What can hang from each mark:
Q537: Q654 Q906 Q915
Q799: Q108 Q434
Q434: Q906
Q906: Q108 Q355 Q537 Q692
Q222: Q355
Q654: Q353
Q355: Q222 Q295 Q495 Q654 Q915
Q353: Q906
Q495: Q434
Q224: Q692
Q692: Q799

Known rows, with every way that one mark hangs from another:
(Q537 Q654 (Q906 Q355 Q692) Q915): -36 -6 -13 20 4 10 3 1 16 3 3 -37 -16 -22 16 48 53 23 -3 -18 1 12 11 30 -10 -17 2 -36
(Q495 (Q434 (Q906 Q355 (Q537 (Q654 Q353))))): 4 5 -31 18 4 7 0 17 17 -12 11 -14 23 -40 6 40 32 11 10 -39 -6 0 -12 12 0 -21 0 -18
(Q355 Q222 Q295 (Q495 Q434) (Q654 Q353) Q915): 23 18 -35 0 -6 2 1 13 75 24 15 -38 -47 4 40 29 -4 -7 -3 7 -6 -15 -16 -6 -23 -19 1 -6
(Q799 Q108 Q434): 10 -5 -34 40 -11 15 -21 47 14 -8 11 -32 15 -17 18 41 52 -5 16 -2 0 -19 -17 2 -10 -19 12 -4
(Q537 Q906 Q915): -8 5 -19 27 17 7 -21 7 21 0 4 -30 -10 -17 19 19 48 12 5 -14 -5 7 -13 38 -5 -11 14 -26
(Q355 Q222 (Q495 Q434)): 9 11 -27 21 8 13 -26 34 39 1 19 -35 -17 -5 45 12 30 -8 5 6 -13 -5 -26 8 1 -10 0 -19
(Q906 (Q355 Q295 Q915) (Q692 Q799)): 9 7 -33 7 11 15 -28 34 47 0 8 -19 -8 -20 36 48 42 -15 6 -22 18 -4 -4 -8 -31 -24 -7 -12
(Q355 (Q495 Q434) (Q654 Q353)): 33 10 -37 8 -15 12 -2 17 38 12 21 -39 -9 -19 30 27 34 6 0 -12 -3 -4 -5 16 4 -13 2 -12
(Q537 Q654 Q906 Q915): -14 3 -14 27 11 11 -7 -3 16 8 1 -36 -15 -9 9 28 40 26 -5 -6 -5 0 -2 42 -1 -18 17 -37
(Q222 Q355): 27 16 -29 36 17 26 -53 32 9 -4 19 -30 12 -16 23 43 53 3 3 -9 1 -20 -24 9 -5 -10 4 -20
(Q224 (Q692 Q799)): 23 -2 -34 34 7 22 -45 43 22 7 15 -23 12 -20 41 19 45 2 5 3 24 -15 -25 30 -9 -25 8 -18
(Q495 (Q434 (Q906 (Q355 Q654) Q537))): 16 7 -38 12 6 8 -14 21 22 -11 12 -11 17 -35 9 43 39 -1 20 -31 -5 0 -17 17 -7 -17 -1 -16
(Q222 (Q355 Q915)): 25 15 -33 28 16 23 -46 28 18 1 16 -28 2 -7 27 45 46 2 4 -3 4 -25 -26 4 -14 -11 0 -15
(Q799 Q108 (Q434 Q906)): 1 -3 -26 35 -4 13 -17 46 15 -9 8 -26 22 -20 9 42 38 -3 25 -8 -1 -25 -21 6 -10 -14 11 0
(Q906 (Q537 Q915)): 11 9 -29 33 22 13 -28 20 22 -7 6 -18 4 -16 12 41 47 6 7 -26 0 9 -13 14 0 -18 4 -27
(Q654 (Q353 (Q906 (Q355 Q222 Q295) (Q692 Q799)))): -6 -3 -24 23 8 9 -15 29 39 -8 11 -38 3 -39 23 18 29 0 -4 -42 8 11 -7 4 -17 -20 1 -13
(Q355 Q222 Q295 (Q495 Q434) Q654 Q915): 27 20 -37 0 1 7 -15 16 74 23 13 -34 -52 14 42 34 3 -16 5 20 -9 -21 -22 -1 -25 -16 2 -10
(Q355 Q222 (Q495 Q434) Q915): 7 10 -33 11 6 9 -17 30 50 8 14 -32 -30 5 52 14 22 -9 8 14 -9 -12 -29 2 -10 -11 -5 -14
(Q906 (Q537 Q654 Q915) Q692): -10 9 -25 30 14 19 -8 16 13 -4 4 -30 -4 -17 18 56 47 11 1 -28 -3 15 8 17 0 -20 -1 -30
(Q692 (Q799 (Q434 (Q906 Q355)))): 8 -1 -32 22 15 17 -27 46 21 -11 8 -14 21 -23 16 29 39 -6 20 -7 23 -11 -12 8 -12 -24 5 -16
(Q692 (Q799 Q108 (Q434 (Q906 Q355)))): 7 -5 -31 24 8 16 -20 50 20 -8 5 -19 29 -25 15 35 43 -11 23 -10 23 -21 -12 0 -11 -22 8 -10
(Q353 Q906): 14 0 -31 30 8 16 -39 23 24 -9 8 -35 6 -24 11 12 42 1 7 -25 -9 -3 -24 32 -6 -11 12 -17
(Q906 Q108 Q537): 13 0 -32 32 11 18 -47 21 21 -15 9 -20 22 -20 -7 38 49 -2 2 -18 3 -1 -9 1 -2 -19 -6 -27
(Q434 (Q906 Q108 Q537)): 5 4 -22 26 17 16 -40 21 22 -13 7 -13 27 -22 -13 36 31 1 13 -25 0 -10 -16 10 -2 -12 -4 -21
(Q654 (Q353 (Q906 Q108 Q537 Q692))): -8 -4 -30 30 1 12 -17 17 21 -17 7 -39 20 -43 3 22 41 7 -3 -48 -1 15 -1 9 -3 -16 -3 -16
(Q906 Q108): 14 -5 -27 33 -1 21 -53 24 29 -10 11 -28 18 -16 8 22 51 -1 1 -3 8 -11 -12 11 -7 -14 -1 -19
(Q537 (Q654 Q353) (Q906 Q108 Q692) Q915): -41 -8 -12 27 -4 11 9 -9 19 0 -2 -48 -2 -27 10 29 42 27 -12 -17 4 13 22 28 -2 -18 4 -31
(Q224 (Q692 (Q799 Q108 (Q434 (Q906 (Q537 Q654)))))): 3 -7 -34 36 2 18 -17 45 11 5 7 -21 22 -22 22 44 34 3 15 3 21 -26 -17 17 -7 -32 10 -17
(Q654 (Q353 (Q906 Q108 Q355 Q537 Q692))): -14 -13 -29 26 -3 8 -14 17 23 -18 9 -35 23 -48 1 34 47 8 -4 -51 4 18 1 -1 -8 -17 -10 -19
(Q353 (Q906 (Q355 Q222 Q295 Q654 Q915) Q692)): -7 -5 -31 11 2 10 -23 22 50 1 8 -39 -27 -18 21 39 30 -7 6 -20 0 3 -13 9 -37 -14 -4 -13
(Q355 Q495 (Q654 (Q353 Q906)) Q915): 23 2 -35 1 -11 10 -2 10 50 22 13 -43 -26 -4 21 27 20 9 -1 -11 3 -12 -9 14 -12 -10 -2 -11

Rows:
-2 2 -31 11 -7 13 -16 33 28 -7 19 -31 -2 -30 43 47 60 -8 9 -24 -4 7 -6 0 -6 -10 -14 -16 | (Q906 (Q355 (Q495 Q434)) Q692)
24 14 -24 4 1 7 -11 17 75 30 18 -39 -53 15 30 34 -6 0 -10 8 1 -19 -15 -9 -26 -16 -2 -9 | (Q355 Q222 Q295 Q495 (Q654 Q353) Q915)
41 27 -34 10 11 20 -39 16 44 22 16 -33 -27 7 25 64 26 -6 2 8 -1 -38 -19 -7 -18 -10 2 -15 | (Q222 (Q355 Q295 Q495 Q654 Q915))
19 17 -28 13 5 12 -21 25 32 0 14 -25 3 -17 30 22 31 -6 16 -13 -15 -16 -23 18 8 -6 4 -14 | (Q355 (Q495 (Q434 Q906)))
-21 -3 -28 27 11 21 -4 11 23 -9 -6 -32 21 -28 11 42 45 5 -4 -26 24 16 28 1 2 -29 -6 -33 | (Q906 Q108 (Q537 (Q654 Q353) Q915) (Q692 Q799))
-7 4 -30 21 9 14 -15 34 6 -7 7 -35 4 -29 23 21 51 -6 10 -18 0 3 -2 24 -8 -17 10 -16 | (Q537 (Q906 (Q692 (Q799 Q108 Q434))))
-11 -5 -24 5 8 16 -15 47 44 9 12 -34 -15 -9 50 41 43 -17 8 -6 21 -4 -5 -19 -21 -14 -17 -16 | (Q906 (Q355 Q222 Q495 Q915) (Q692 (Q799 Q108)))
32 22 -34 10 7 14 -23 9 46 20 13 -41 -21 -6 20 55 18 -1 -3 -8 -1 -31 -17 -7 -16 -10 3 -13 | (Q222 (Q355 Q295 Q495 (Q654 (Q353 Q906)) Q915))
9 5 -33 23 0 13 -29 20 27 -16 6 -19 27 -32 17 15 38 -6 19 -15 -6 -11 -20 23 -2 -12 5 -11 | (Q495 (Q434 (Q906 Q108)))
-15 -13 -27 8 -12 15 -27 24 43 -2 11 -31 -4 -15 29 53 56 -8 5 -6 12 -5 3 -18 -19 -9 -26 -18 | (Q906 Q108 (Q355 Q495 Q915) Q692)
-6 -10 -25 32 -8 10 -13 47 16 -10 10 -22 23 -25 6 52 44 -2 25 -12 5 -23 -19 -4 -14 -15 4 -3 | (Q799 Q108 (Q434 (Q906 Q355)))
1 -9 -37 35 7 17 -34 43 17 -5 6 -16 25 -25 22 34 37 -2 17 6 25 -16 -18 15 -10 -29 2 -18 | (Q224 (Q692 (Q799 (Q434 (Q906 Q108 Q537)))))
38 25 -32 11 6 16 -25 13 45 22 17 -36 -22 -1 24 60 20 0 -5 -2 2 -33 -15 -12 -16 -12 1 -12 | (Q222 (Q355 Q295 Q495 (Q654 Q353) Q915))
0 -5 -24 23 2 3 -16 20 45 -3 11 -35 -6 -28 14 21 23 9 -6 -33 2 1 -21 2 -22 -19 2 -11 | (Q654 (Q353 (Q906 (Q355 Q222 Q295 Q915))))
2 -5 -35 11 3 14 -6 27 48 11 11 -44 -25 -9 32 10 17 4 -2 -9 18 7 -6 17 -29 -19 -3 -10 | (Q355 Q222 (Q654 (Q353 (Q906 (Q692 Q799)))) Q915)
39 29 -36 16 3 15 -23 14 37 12 18 -37 -7 -18 27 53 28 -4 -1 -10 -6 -25 -14 -5 -4 -13 7 -14 | (Q222 (Q355 Q295 (Q495 Q434) (Q654 Q353)))
6 14 -33 20 4 14 -19 28 20 -14 11 -22 16 -35 34 21 39 -6 21 -28 -13 -1 -18 30 -3 -9 5 -6 | (Q495 (Q434 (Q906 Q692)))
-18 -12 -21 27 -5 8 -20 20 40 -12 9 -42 7 -39 12 23 34 2 -6 -36 4 9 -6 -3 -19 -16 -5 -14 | (Q654 (Q353 (Q906 Q108 (Q355 Q222 Q295) Q692)))
-17 -5 -28 32 -5 17 -25 39 16 -20 8 -26 17 -24 12 39 40 -3 21 -4 2 -9 -7 9 -13 -14 -2 -7 | (Q799 (Q434 (Q906 Q108 Q692)))
9 16 -38 17 13 13 -11 32 16 -15 3 -17 29 -40 25 28 39 -16 25 -39 -6 0 -12 17 2 -16 6 -9 | (Q495 (Q434 (Q906 Q537 (Q692 (Q799 Q108)))))
7 1 -30 27 9 17 -3 41 13 -4 3 -23 31 -25 4 36 28 0 13 -19 18 -17 -2 2 -1 -29 12 -14 | (Q692 (Q799 Q108 (Q434 (Q906 (Q537 (Q654 Q353))))))
-31 1 -12 26 3 9 15 -3 14 5 4 -46 -14 -25 19 29 39 31 -11 -27 -3 16 14 37 -1 -18 10 -29 | (Q537 (Q654 Q353) (Q906 Q692) Q915)
36 18 -31 20 9 27 -42 25 21 13 23 -38 -8 -4 24 54 44 2 2 3 3 -25 -15 6 -2 -5 -1 -23 | (Q222 (Q355 Q495 Q654))
0 2 -23 18 16 7 -18 20 31 -1 10 -17 -4 -15 13 63 52 4 6 -25 4 7 -9 -10 0 -15 -11 -33 | (Q906 (Q355 Q495) (Q537 Q915))
-22 -10 -30 10 2 17 -25 36 43 -10 9 -33 7 -26 43 29 51 -22 8 -1 20 7 5 -18 -11 -16 -21 -25 | (Q906 Q108 (Q355 Q222 (Q495 Q434)) (Q692 Q799))
6 -2 -30 18 13 8 -26 20 26 -8 10 -28 3 -26 -1 42 44 -1 7 -37 -9 3 -18 3 -3 -12 -4 -29 | (Q353 (Q906 (Q355 Q495) Q537))
-2 -7 -34 38 7 13 -18 46 17 3 2 -19 21 -25 33 40 40 -2 23 1 25 -19 -20 16 -8 -27 10 -14 | (Q224 (Q692 (Q799 Q108 (Q434 (Q906 (Q537 Q915))))))
-4 -19 -29 26 -3 13 -43 17 31 -15 5 -33 19 -33 -2 26 53 0 6 -22 5 -4 -14 10 -14 -12 -2 -23 | (Q353 (Q906 Q108 Q355))
-9 -7 -31 29 -2 19 -39 20 26 -17 3 -42 14 -32 13 18 51 -6 8 -24 -4 4 -7 23 -10 -8 1 -16 | (Q353 (Q906 Q108 Q692))
-1 -2 -23 30 -7 19 -8 15 18 -1 12 -46 3 -25 10 25 33 22 -12 -30 -3 1 0 27 -2 -20 7 -20 | (Q537 (Q654 (Q353 (Q906 Q692))))
